Known rows, with every step that occurs
K/N/D/M: [-20  30 -36  20  21 -12   4 -13 -61  -1   1 -12  21  -3   4 -45 -42   0
  22  -2  14  -9  35  73 -30 -13  21 -22   9 -22   0   5  28 -40 -55  17
 -29 -23 -53  12  21]
Q/D/N/K/M/W/J: [-16  15 -32   4  24 -14 -25 -10 -44 -20  17  16  27   1   6 -20  16   4
  40 -15 -21  -7  54  54  -8 -19   8 -34  14 -28  -6 -15  38  -6   3  17
   2   1  -8  13  18]
K/N/D/M/W/J: [ -7  28 -35  19  17  -5  -2 -14 -43  -6   3  -6  14   9  13 -48 -37   9
  11 -15  -5 -17  24  64 -21  -4  19 -24  17 -22  -1   5  23 -33 -51  25
 -33 -24 -40  17  22]
A/M: [ -4   2 -13  -3  38   3 -38 -13 -40 -27  -5 -33  -8  30  10  23 -33 -27
  12   8   6 -32  61  45  -1  -3  14 -33 -27 -20   1  -1   7   2   0  41
 -25  -8  38   9  -2]
J/W/Q/D/N/K/M: [-15  14 -60  45  40 -23 -22  13 -14  -4 -10 -14   6  23   4   2  12 -28
  74   8  24  -2  24  73  -9  -5  16 -40  15 -31 -11 -14  24  44   6  -6
   8  37 -30   2  26]
N/K/J/W/Q/D/M: [-17  32 -70  35  35 -10 -12  17 -41 -12   1  -1  27 -12 -10 -17 -22 -25
  73  11  15  -8  23  73  15 -11   5 -52  10 -46   4  -7  35 -12 -13  22
  -3   2 -13  25   0]
J/W: [ -7   8 -39  36  33 -17 -23  -7 -28   0  -6 -28 -21   5   3   4   4 -42
  51  -3  17  -2  17  64 -19  12  12 -24 -13  -4  -7   1 -17  33  -5  -3
 -28  33   1   1  -2]
K/M/W: [  7  26 -40   0  33  -6 -12 -20 -19 -15   4 -26 -27  29   8 -14 -19  -4
  14 -40 -12 -40  29  60   2  21  21  16  15 -22  13 -34  -4 -20 -17  19
  -3 -36   7   6   4]
M/D/Q/W/J/K/N: [ -2  23 -33  15  13  -9 -12 -13 -27   6 -11  -3  16  21   7 -10  -2  -8
  15 -13 -24 -21  -5  36 -23  38  10   3   0  -4  22   9 -26   1 -36   7
 -56  -3  -7  -5  17]
D/Q/W/J: [  9   9 -52   4  -3 -18 -24  -9 -22  26  18 -10  12   9  21  15   7 -35
  22  17  -2 -15  -6  16 -35  21   4 -26   1  14  18   8 -43   5  10   9
 -57 -18   9  24 -23]
M/K/N/D/Q/W: [-17  46 -43   4  23   3 -13  -7 -40   4  -8 -15   3 -14   1  -7 -27 -13
  27 -25 -10 -16  28  45 -37  24   2 -24  -1 -27   0   1 -23  -9 -58   7
 -49 -44 -20  12  38]
M/D/N: [-19   4 -22  15  19 -13 -24 -21 -41 -12 -11   5  11  13   5 -40  -9 -15
  16  -6 -12 -22  29  62  -4 -15  25  -8 -13 -27  25   9  17   3 -53   3
 -33   2   3 -24  17]
M/K: [-14  30 -31   2  30   7 -40 -13 -41 -13  -4 -17 -22 -11  -2   9 -15 -34
  24 -17 -16 -20  37  40 -16   8   6 -21 -27 -28  11   9 -21   7 -37  10
 -25 -16  18   9  12]
D/N/K/J: [-28  10 -47  12  19 -25 -24 -10 -44 -14  10  -1  43 -14   3 -48 -21 -28
  45  16  19 -20  38  61   5 -19  23 -45  11 -38  20  -4  37 -26 -38  10
 -19 -30 -10  17   6]
N/D/M/K/J/W: [-11  24 -42  26  32  -6  -9   3 -44   8   7  14   6 -29  18 -41 -39 -24
  34  -5   7 -12  50  77  -6 -29  -2 -50 -11 -48  -2  22  15 -26 -46   5
 -31 -13 -24  16   5]
Q/W/J/K: [ -4  27 -44  30 -26 -29 -17 -20  -9   3  16   5  -5  18   4  14  12 -24
   8  14 -27  -9  22   3 -32  21  20 -24 -35   1 -14  22 -15  -8 -14  17
 -29   8 -15  15  -3]
F/Q: [-10  27 -19   3  20  -8 -28 -15 -24 -10 -11 -32 -38   7  -9   7 -11 -41
  16  41 -18  -5  23  41 -29  -7  35 -28 -20  -4   6  21  -7 -18  -3   1
 -15   7 -26  22  -8]
N/D/M/W: [ -2  19 -37  23  31  -1 -13  -7 -48   9  18  18   7 -10  18 -37 -38  -9
  18  -9   3 -17  33  68   5 -42  11 -38   0 -34   6  21  29 -33 -37  18
 -28 -20 -18  16 -13]
J/K/M/W/Q: [ -9  30 -35  14  55 -11 -28 -24 -24 -21  -1 -23   0  39  -2   6 -18 -13
  24 -16  -1 -33  27  33   5  43  26  22  18 -16  13 -17   5  -5  -6   5
  17   2 -28  24  21]
Q/W/J/K/N/D/M: [ -8  31 -45  36 -27 -27  -4 -19 -16   7  18  12   9   9  12  -8  -2 -10
   5  12 -25 -11  29  16 -33  11  18 -33 -25  -6 -20  23   1 -26 -31  16
 -32  -4 -43  15   7]
D/M/W/Q/P: [ -2   1 -31  12  11   6 -33  -7 -43 -10  12  -4 -11  12  14 -15 -16 -12
   7   2  -6 -39  20  58  18 -48  22 -33 -13 -14   5   7  27  19  -1  14
   7   0  -3  20 -25]
Q/W/J/K/M: [ -4  30 -47  29 -24 -31 -11 -20  -1   2  17   0  -8  19   6   8   9 -20
   7   7 -28 -15  31   7 -31  27  21 -17 -26  -1 -13  11 -15 -16 -17  16
 -23  -2 -23  12   1]
K/N/D: [-19  39 -40  18  28 -15   0 -14 -52  -1  -6 -20  15   9  -9 -29 -39  -4
  29  -7  18   0  28  66 -38   5  22 -14  14 -24  -1   5  17 -37 -50  23
 -35 -20 -41  10  28]
M/W/J/K/N/D/Q: [ 18  25 -30   9  38   8 -35 -19 -14 -11   4  -8   1  33  16 -11 -10   2
   3 -34 -31 -31 -11  24  -2  44  10  -7  34  -3  10   5 -13   0  -8  28
 -34  -4  14  31  10]
K/M: [ -8  24 -41   6  28 -20  -8 -18 -29 -10   6 -28 -16  19   4 -12 -19 -20
  24 -14   3 -25  49  62 -14  14  22  12   0 -24  16 -23   1 -28 -24  13
  -5 -23 -15   4   3]
M/W/J/K: [ 17  20 -26  10  28   6 -45 -24 -12 -21   5  -6 -19  36  11   0  -2  -6
   0 -29 -37 -34  -5  17   7  35  17  -5  11   0   9   7 -12   8   2  29
 -18   9  30  26  -2]
W/Q/P: [-15  22 -41  26  12 -19 -41   2 -19  -2  -3 -36 -15  42 -27  26   0 -38
  39  31  22  -9  22  40 -12 -30  27 -32 -17 -17   3  23  24  44  12  23
  16  40 -15  14  -6]
D/Q: [  0   0 -40  -6  37  -7 -33 -13 -52  18  10 -28  16   5  14  11  -9 -43
  35  13  22 -17   1  40 -24  13   5 -12  11   7  38  -1 -33   7  13   4
 -47 -14  16  28 -25]
A/M/W/J/K/N: [ 12  10  -9  -5  40  16 -43 -18 -19 -41  -9 -28 -11  50  21  14 -28   1
 -10 -22 -27 -49  39  29   9  35  14 -25   1 -14  -7  -6   3  10   0  51
 -25 -10  41  20  18]

Rows
[ -2  19 -23  23  19 -18 -43 -26 -10 -17  11  -6   1  24  10   3   5 -28
   8  14 -26 -14  23   9 -17  38  13 -14  -8  -1  12  28  -7  -2  -5  22
 -18  38  -5  28   1] : W/J/K
[-21  35 -30  25  50  -9 -18 -20 -52 -12  -4 -12  28  21  -3 -15 -35  -4
  25  -6  10 -19  20  42  -9  23  26  -3  22 -17   2   4  26 -14 -27   7
  -1   4 -59  29  34] : J/K/N/D/M/W/Q
[ -5  10 -57  46  35 -17 -31   5 -13   4 -16 -27 -14  33   2  17   0 -47
  59  18  32  -3   0  62 -13   2  21 -32  -1 -14  -4   4   0  56   8  -1
  -6  45 -11   3   7] : J/W/Q
[ -4  13 -66  25  30 -21 -21   5 -24  -3 -16 -27  -9  30  -6  -7 -24 -54
  54  17  31 -15  10  74 -12   4  16 -26  -2 -30  -2  -5  -9  16  13  12
  -2  20  15  18  -2] : K/J/W/Q
[ -5  24  -5   0  20   2 -30 -14 -31 -19  -3  -1 -26   4   6   2   6 -15
   7  25 -50 -10  39  39 -22 -15  23 -37 -15  -4 -12  20  11  -8  23   0
   7  28 -37  36  -3] : F/Q/D/M/W/J/K
[-21  12 -63  18  29 -19 -36   7 -39  -6  -4   5  32  35  -9   5  -6 -27
  56  35  25  -5  26  56  -7 -42  24 -44  10 -41   4  -3  49  16  18  19
  27  21 -17  18  14] : W/Q/D/N/K/J
[-16  35   0   5   5 -14 -28 -11 -16 -11  -8 -49 -51  -2 -30  11   8 -36
  17  36 -24  -2  42  41 -34 -14  31 -35 -34   2  -7  36  -3   4   2   4
 -10  27 -31  25  -9] : F/Q/P
[-20  23 -22   5  26 -16 -19  -3 -30 -14 -12 -13 -10 -10  -8 -12   6 -29
  44  35 -18   5  43  63 -28 -19  25 -52  -4 -21 -16   7  16  -7  11  -8
  -1  16 -38  25  14] : F/Q/D/N/K/J/W
[ -4  31 -17  21  21 -20 -30 -21 -10  -8   9 -19  12  19   3  -9   2 -14
  13   3 -22 -11  25  17 -31  47   6 -18  12   0   8  30  -5  -2 -15  21
 -32  31 -29  36  19] : W/J/K/N/D/Q/P
[  1  17 -48   2  34 -10 -20 -11 -17 -14   0 -14  -9  46  11 -12  -9  -1
  22 -26  -4 -38  31  63   2   0  25   2  26 -31   8 -38  20   1   0  15
  18 -25  -7   6  19] : K/M/W/Q/D/N
[ 13  28 -29  14  32   5 -33 -22 -13 -18   4  -5  -9  35   9 -16 -12   4
   2 -35 -33 -30  -2  26   0  37  16  -8  23  -8   3   8  -3  -4 -15  32
 -24   0  11  28  13] : M/W/J/K/N/D
[  4  26 -43   9  14 -18  -1 -13  -5   0  -1 -10  -4  27  17 -19  -5  -8
  14 -23 -24 -33  26  55 -15  33   8  14   8 -22  25 -21 -17 -22 -36   9
 -35 -28  -8  -9  13] : K/M/D/Q/W/J
[ -9  29 -24   9  55 -10 -24 -30 -35 -22   4 -25  -2  23   0   1 -18 -11
  21 -27  -8 -32  33  35   1  50  22  25  14 -12  12 -18  -2 -15 -12   5
   6  -3 -21  23  17] : J/K/M/W
[-28  34 -21  25  46 -16 -12 -26 -62 -10   1 -12  31   2  -4 -21 -33  -9
  27  -1  10  -9  40  44 -21  22  22  -1   8 -14   4   9  20 -29 -36   2
 -13   6 -63  28  30] : J/K/N/D/M
[-13  30 -42  -8  28   4 -33  -9 -42 -17  -9 -19 -19  -7  -7  -5 -31 -43
  26 -15 -12 -28  37  54 -13  12   1 -22 -24 -40   9   1 -27  -8 -29  15
 -20 -24  30  19  10] : M/K/J
[-17  41 -65  21  30 -10 -15   3 -44 -17   7 -12  22 -13 -20 -18 -35 -27
  58   6  12 -12  20  58  11   5   9 -33   5 -41  20  -3  23 -44 -32  35
 -20 -25   5  26  -8] : N/K/J
[ -8  41 -26  16 -13 -19 -13 -18   1  -6 -10 -20 -30  16  -5   7   3 -25
   3  39 -42  -6  20  15 -47  19  36 -32 -22   6 -17  26 -14 -22 -14   1
 -24   3 -54  26  12] : F/Q/W/J/K/N
[-15  23 -28   8  55 -15 -29 -23 -33 -21   3 -12  14  34   3  -3  -9  -8
  27 -19  -3 -30  41  38   1  30  26  13  20 -21   5 -22  17   1   1  -2
  24   7 -33  23  30] : J/K/M/W/Q/D/N
[-22  15 -47  31  27 -15 -20   1 -23 -14 -21   6  26  14   0 -44 -13 -18
  43  -2   0 -22  14  75  13  -8  22 -27   6 -47  22   2  30   7 -56   6
 -24   4  -8 -17  28] : M/D/N/K/J/W/Q
[-16  49 -45  23  33 -11  -5   4 -24 -13   6 -19  16 -11 -14 -18 -12   0
  53 -20  -9 -20  30  62  14  21   3 -11  18 -39  30 -12  22 -28 -55  23
 -28 -28 -23   3  10] : N/K/M/D/Q/P
[-14  28 -14  -1  23  -7 -25 -10 -41 -12  -9 -18 -31   2 -15  16   6 -30
  26  35 -26   8  42  46 -39 -20  26 -33 -24  -5 -10  16   3 -11  22   3
   1  23 -29  23  -2] : F/Q/D
[  4  14 -38  13   5  -8 -16 -10 -25  10  -5   3   6  19  11  -6   1 -15
  15  -8 -24 -20  -5  39 -18  18   6  -7 -10  -7  26  14 -28   4 -29  11
 -59  -6  13 -10  -2] : M/D/Q/W/J
[ 11  15 -53  11  34  10 -44  -7 -21 -10  -6 -14 -18  55   0  13 -17 -15
  19 -14   1 -32 -18  39  13  -7  30 -12  13 -16  11  -6   7  27  11  30
   3  -5  28  14  -6] : M/W/Q
[ 10   4 -13  -9  43  19 -42 -12 -32 -32  -8 -29 -20  39  15  20 -34 -10
   1 -20 -10 -46  43  43  14   5  17 -28 -11 -19  -3 -11   3  11   7  47
 -24 -23  59  11  -2] : A/M/W
[-16   7 -26   4  16   8 -29 -13 -60 -11  12   4  -6 -28  24 -20 -26 -28
   9   0 -15 -33  47  57   2 -32   8 -37 -36 -26  12   9   6  -5 -36   1
 -15 -16  -7  16 -11] : D/M/K
[ -6  32 -27  27  22 -19 -29 -24 -14 -16   5  -8  13  24   8 -13  -9 -13
   8   4 -22 -10  24  19 -25  42  14 -16   8  -9   7  26   3 -16 -25  26
 -25  27 -30  29  23] : W/J/K/N/D
[  1  25 -26  21  23 -22 -34 -27  -2 -20  11 -12  -3  30  14  -6   2 -20
   5   2 -29 -23  32  17 -15  47  14  -3   1  -8  14  14  -6 -14 -11  21
 -12  24 -17  26   9] : W/J/K/M
[-18  17 -50  17  26  -2 -33   5 -50  -8  -9   2  13  31   1  14 -12 -20
  38  21   9 -11  29  55 -16 -40  19 -35  -7 -34  -2   0  36  24  11  16
  26  20 -31  16  17] : W/Q/D/M/K/N
[ 14   6  -8  -5  41  16 -49 -17 -15 -38  -5 -23 -14  48  22  19 -25  -7
  -9 -19 -26 -49  41  26  15  27  12 -28  -6 -15  -3  -2   1  11   7  50
 -25  -3  52  19   8] : A/M/W/J/K
[-23  29 -18   0  24 -14 -19  -8 -29 -16  -5 -11  -9  -6  -5  -9   7 -20
  31  32 -25  -1  53  55 -30 -22  27 -39  -4 -21  -6   2  25 -23   0  -5
   4   1 -49  22  16] : F/Q/D/N/K/M
